Every row comes from one small tree of marks. Brackets hold a mark, then the marks that hang from it, in alphabetical order. Every link used is in the known rows. Which tree was each row made from?
In the rows, 128 means zero.
Known rows:
{Y {F N} Z}:  96 130 136 125  99 161 121 104 134 121  98 146 149 135 142 153  87 185 143 100 132 133 112 120 185 137 116 166 103 112 109 102 114 109
{F {N X} V {Y {Z S}}}: 127 121 125 158  75 180  95  90 112 111 121 149  95 168 112 114  83 184 143  78 114 139 129 130 182 167 122 147 115 118 101  84 107 126
{Y {F N} Q {X V} {Z {S K}}}: 103 125 123 118 123 189 146 115 132  92  96 143 126 154 148 142 122 160 160 130 120 138 143 137 206 131 131 185  95 127 158  84 103 146
{P {Q Y}}: 139 102  88 125  91 127 101  79 119 149 106 136 152 133 133 126  88 208 151  88 122 151  71 113 179 107 102 151 116 120  66 140 126  85
{N {F {Y Z}} X}: 139 137 130 140  80 149 111  78 127 161 101 146 144 118 103 138  89 167 146  99 105 149  91 123 170 161 102 153 130 123 102 110 109 118
{X V {Y F}}: 120  94 107 119 112 139 113  79 150 109  87 152 161  76 129 186  87 172 141 109 144 120 119 126 191 112 121 153  89 142 108 111 146 100
{Z {P L} {S {K {Y Q}}}}: 165 139  90 135 112 172 108 110 138 149 129 153 127 132 137  98 111 199 145 121 116 154  96 128 225 114 108 143 109 131 102 121  91  96
{P {K S {Y F Q X Z}} L}: 133 159 113 109  90 136 137 108 155  99 121 142 161 124 170 152 132 139 152 161  81 109  82 115 158  98 140 202 125 105 123 129 115 118
{J P}: 140 113 107 129 105 121 106 104 121 133  97 169 141 128 121 146  75 198 129  61 134 165  84 115 194 134  92 150  99 126  79 114 136  86
{X V}: 130 100 120 130 111 140 117  90 128 127  81 156 146 108 110 153  78 179 148  82 137 137  96 128 204 137  99 150 103 132  98 112 134  95
{K S {Y {F V} Q X {Z P}}}: 139 141 108  99 104 158 124 123 144 110  96 163 141 157 151 173 133 143 137 172  67 129  99 154 163 117 133 171 136 119 124 109 118 125
{X V {Y Q {Z S}}}: 112 105 111 135 121 157 138  92 129  99  99 150 111 117 119 144  83 174 171 110 112 126 117 152 198 123 134 189  77 140 125 102 131 111
{Q {Y F X {Z {S K}}}}: 121 134  95 108 114 153 102 102 142 106 107 135 144 151 163 132 116 179 167 135 100 155 134 123 179 108 111 171 101 132 117 138 101 102
{Y {F N V} Z}: 100 124 137 126  97 167 111 107 138 103 106 155 140 142 138 156  89 179 143 104 131 137 116 119 171 147 123 164 110 113 106  91 110 110
{P {K S {Y F X}}}: 147 129 103 104 102 135 110 103 144 116 100 145 166 110 162 171 117 135 129 122 103 115  93 116 175 100 119 151 109 119 116 128 137  95
{S {K {Y F {X V}}} Q {Z P}}: 188 106  95 112 125 166 135 126 147 123 109 157 125 129 134 178 140 178 130 142 131 152 126 120 208 125  98 122 111 141 152 112 104 151
{P {K {S Q}}}: 159 130 107 129 120 139 122 107 128 125  91 149 138 125 135 159  95 177 139  93 139 134  74 104 184 120 113 165 109 119 101 125 114  87
{N {F V} {X {Y Q}}}: 140 129 114 138 102 143 137  74 130 137  96 166 161 102 108 160  77 157 137 104 113 159  81 123 167 143 127 155 124 144 113 106 115 129
{S Q}: 142 116 117 130 118 137 118 112 119 129  94 157 140 135 113 150  80 199 140  81 137 151  84 105 194 143  91 143 111 125  94 123 107 104
{L {P {K S}}}: 157 148 110 125  98 150 113 109 129 135  89 150 149 126 134 158  94 178 134  77 113 138  88 134 196 118 101 152  98 109 101 119 130  63
{K {S Z}}: 153 111 118 137 108 129 127 114 111 138  82 156 146 141 119 153  73 174 138 100 127 144  93 126 194 144 104 167 108 115 105 140 112  93
{P {K {S Z} {Y F}} L Q}: 175 128  90 129  75 124 128  92 144 131 141 137 161 112 171 140 116 174 141 125 136 113  72  92 171  98 132 164 114 107 110 157 118 107
{K S}: 135 119 113 129 111 131 106 105 122 142  78 154 159 128 124 150  75 168 137  98 124 136  84 132 194 134 105 164 116 118  87 132 121  81
{P {K S Y} L}: 162 136 104 134  91 130  99  93 143 134 125 146 155  95 147 135  96 161 139 114 126 116  67 107 185 111 117 162 115 105  86 134 126  73
{Z {P L {Q {Y X}}} S}: 157 121  64 121  76 147  88  72 125 120 131 141 144 159 163  97 114 222 159 116  88 179  97 119 216  84 107 146 106 121  80 153 117 102
{S K {Q {Y F X}} {Z P}}: 175 124  88 107 119 160 124 117 137 122 100 148 135 156 148 167 139 211 139 134 122 181 122 101 188 109  93 140 113 139 120 135  92 129
{K {S Z} {Y F}}: 152 116 109 126  99 123 121 117 138 144  94 157 150 124 138 161  90 159 133 129 132 123  96 119 175 131 115 157 113 118 115 145 125  95
{Z {P {K S} L Q}}: 176 136  85 127  86 153 108  76 136 136 123 140 159 118 160 132 111 202 137 102 115 139  60 117 206  85 118 159 113 115  80 135 113  89
{Y Q {X V} {Z P}}: 128 121 122 112 111 174 150 103 128 105  83 152 130 143 121 162 116 176 153 126  76 151 105 159 207 120 111 173 108 131 127  90 121 131
{K {Y F X}}: 125 117 110 104 101 133 106 105 138 122  98 152 171 123 139 160 103 157 129 114 103 132 104 120 182 122 102 133 112 126 107 126 129 107
{S K {Q Y}}: 155 117  96 128 130 139 101 112 129 143 103 144 132 132 123 139 102 207 149 103 144 162  90  97 177 127  88 147 126 129  81 126  97  93

Which tree is each row?
131 115 105 156 107 162 133  86 118 110 119 158  94 128 119 141  77 183 151  97 144 133 130 136 202 139 136 152  95 131 137  99 120 154 -> {F {N {X V {Y {Z {S Q}}}}}}
150 146  82 131  80 179 104  85 151 107 124 146 106 136 175 121 124 235 152 108 157 162 111  72 202  83 134 152  86 119  93 127 124  90 -> {Z {P K L} {S {Q {Y {F N}}}}}
189 123 100 138 105 158 108 111 138 156 137 148 138 115 127 126 106 201 131 115 131 159  97 120 219 130  90 130 115 125  99 123  86 103 -> {S {K Y} {Z {P L}}}
166 116  95 137 133 150  98 126 127 145 121 153 114 137 126 114  91 187 147  97 147 146 103 113 210 139  96 127 103 129 112 125  93 101 -> {Z {S {K Y} Q}}
177 104  78 129  73 124 131  77 132  98 128 132 148 125 159 144 123 177 164 131 111 141  81 102 177  91 125 187 115 107 105 149 136 118 -> {P {K {S Z}} L {Q {Y {X V}}}}
141 140 103 124  99 163 117  74 150 114 110 163 145 116 139 176  96 184 128 115 103 142 119 145 167 114 127 140 119 152 109 112 107 132 -> {N {X {Y {F V} {Z P}}}}
122 110 117 148 103 160 146  77 116 131  92 151 135 103 105 162  81 173 130  87 136 124 105 139 197 132 137 158 110 136 121  78 132 143 -> {F {N {X V {Y Q}}}}
134 128 110 102 124 152 127 120 140 129  98 143 170 127 139 156 123 154 130 130 103 133 101 119 181 122 107 149 124 134 124 110 101 124 -> {S {K {Y F Q X}}}
133 116 106 140 109 141 149  71 124 131  86 154 148  96 102 164  81 170 136  95 122 126  97 141 183 125 125 159 114 152 116 102 129 135 -> {N {X V {Y Q}}}
148 137 114 134  92 145 130  95 139 127 130 145 148 102 132 123 102 179 144  98 116 127  65  99 184 113 115 161 112 116  90 113 117  88 -> {P {K {Y Q}} L}
113 103 122 129 120 150 145  93 134 106  97 148 130 101 109 168  85 167 160 115 111 116 104 151 181 124 127 189  98 134 114  90 127 114 -> {X V {Y Q Z}}
177 116  99 137 100 127 131 111 118 120 104 161 123 129 140 163  91 184 134  72 139 156  83 103 186 129 109 172  87 119 107 126 136  87 -> {J {P {K {S Z}}}}
156 107 109 128  82 179  95  82 131 141 120 145 126 136 122 138 113 191 153 112  96 156  84 134 181 138 112 144 122 115  87  95 112 106 -> {N {F V {Y {Z {P Q}}}}}
131  84 123 117  99 151  99  90 124 101  83 141 142 123 103 165 105 166 140  94 106 132 116 131 198 138  97 148 110 125  99  88 140 114 -> {F {Y {X V}}}
139 116 122 126  94 178  91  97 128 133  99 139 119 137 110 146 105 202 140  95  95 140 107 145 195 134  96 145 108 124  77  92 110  87 -> {F {Y {Z P}}}
141 117  86 130  77 116  95  72 130 141 128 139 164 126 142 107  90 215 158 101 124 151  67  96 177 104 108 162 125 112  53 150 119  88 -> {P L {Q Y}}
156 120  94 136  96 139 112 108 133 116 142 160  94 127 149 119  91 184 154  71 117 146  97 115 189 119 112 151  75 121 106 114 140  79 -> {J {P {K {Y {Z S}}}}}
124 116 105 105 106 128 128 101 150  91  93 152 129 139 140 173 117 179 166 145 113 141 116 108 158 114 113 175 118 125 117 127 132 131 -> {S {Q {Y F {X V} Z}}}
143 134  86 104 112 181  91 105 151  94 113 150 126 161 168 139 131 192 161 143  89 176 142 133 185 102 113 153 103 140 112 122 100 105 -> {Q {Y {F V} X {Z P {S K}}}}
139  98 115 131  96 198 103 112 121  89 106 148  71 170 121 137 125 196 153 112 107 146 144 144 227 138 117 148  92 114 127  72 122 141 -> {F N {Y {X V} {Z P {S Q}}}}
124 118 129 135  94 173 114 101 128 112 100 153 103 152 107 123 101 168 175 114  98 154 104 125 173 160 125 183 103 121 108  95 112  98 -> {N {F V {Y Q {Z S}}}}
161 159  96 123  97 139 122 121 135 128 109 147 109 150 140 151 112 196 163 113 112 141  85 121 155 114 111 175 114 100  98 131 126  76 -> {L {P {K {S {Q {Y Z}}}}}}
147 114  91 102 125 137 113 103 152 111  89 147 147 126 140 171 127 183 154 135 140 149 118  98 174 114 100 156 122 138 115 122 119 127 -> {S K {Q {Y F {X V}}}}
167 111  96 127  96 127 107 101 130 131 125 159 126 102 135 144  93 183 131  60 133 146  77 102 183 121 100 137  93 124  87 107 149  75 -> {J {P {K Y}}}
177 138  93 134 101 111 113 109 136 113 119 169 130 124 148 150  98 196 139  94 151 148  68  78 179 117 111 178 109 108  87 130 128  98 -> {J {P {K {S Q}} L}}
150 139 109 136  98 135 106  88 139 121 109 146 163 106 145 140  89 177 144 100 128 132  73 101 190 114 117 180 110 111  84 133 118  79 -> {P {K S} L}
138 130  92 102 108 114 108 110 136 114  77 152 155 151 151 172 115 172 143 149 116 142  96 102 156 111 114 174 129 116  99 152 128 109 -> {K {S {Q {Y F X}}}}
129 110 128 121  89 218 136  97 126  87 103 128  98 140 122 163 146 177 145 103  90 130 120 141 204 119 128 171  98 115 122  41 131 131 -> {F N {Y Q {X V} {Z {P K}}}}
117 116 114 121 103 188 101  96 148  99 112 155 128 121 147 177 101 189 129 113 126 138 131 142 185 118 134 150  94 128 104  77 116 111 -> {X {Y {F N V} {Z P}}}
156 125  89 115  92 149 102 105 147 139 120 156 140 144 160 153 116 169 142 151  99 116  85 146 167 109 128 151 135 118 102 127 119 107 -> {K S {Y {F V} {Z {P Q}}}}
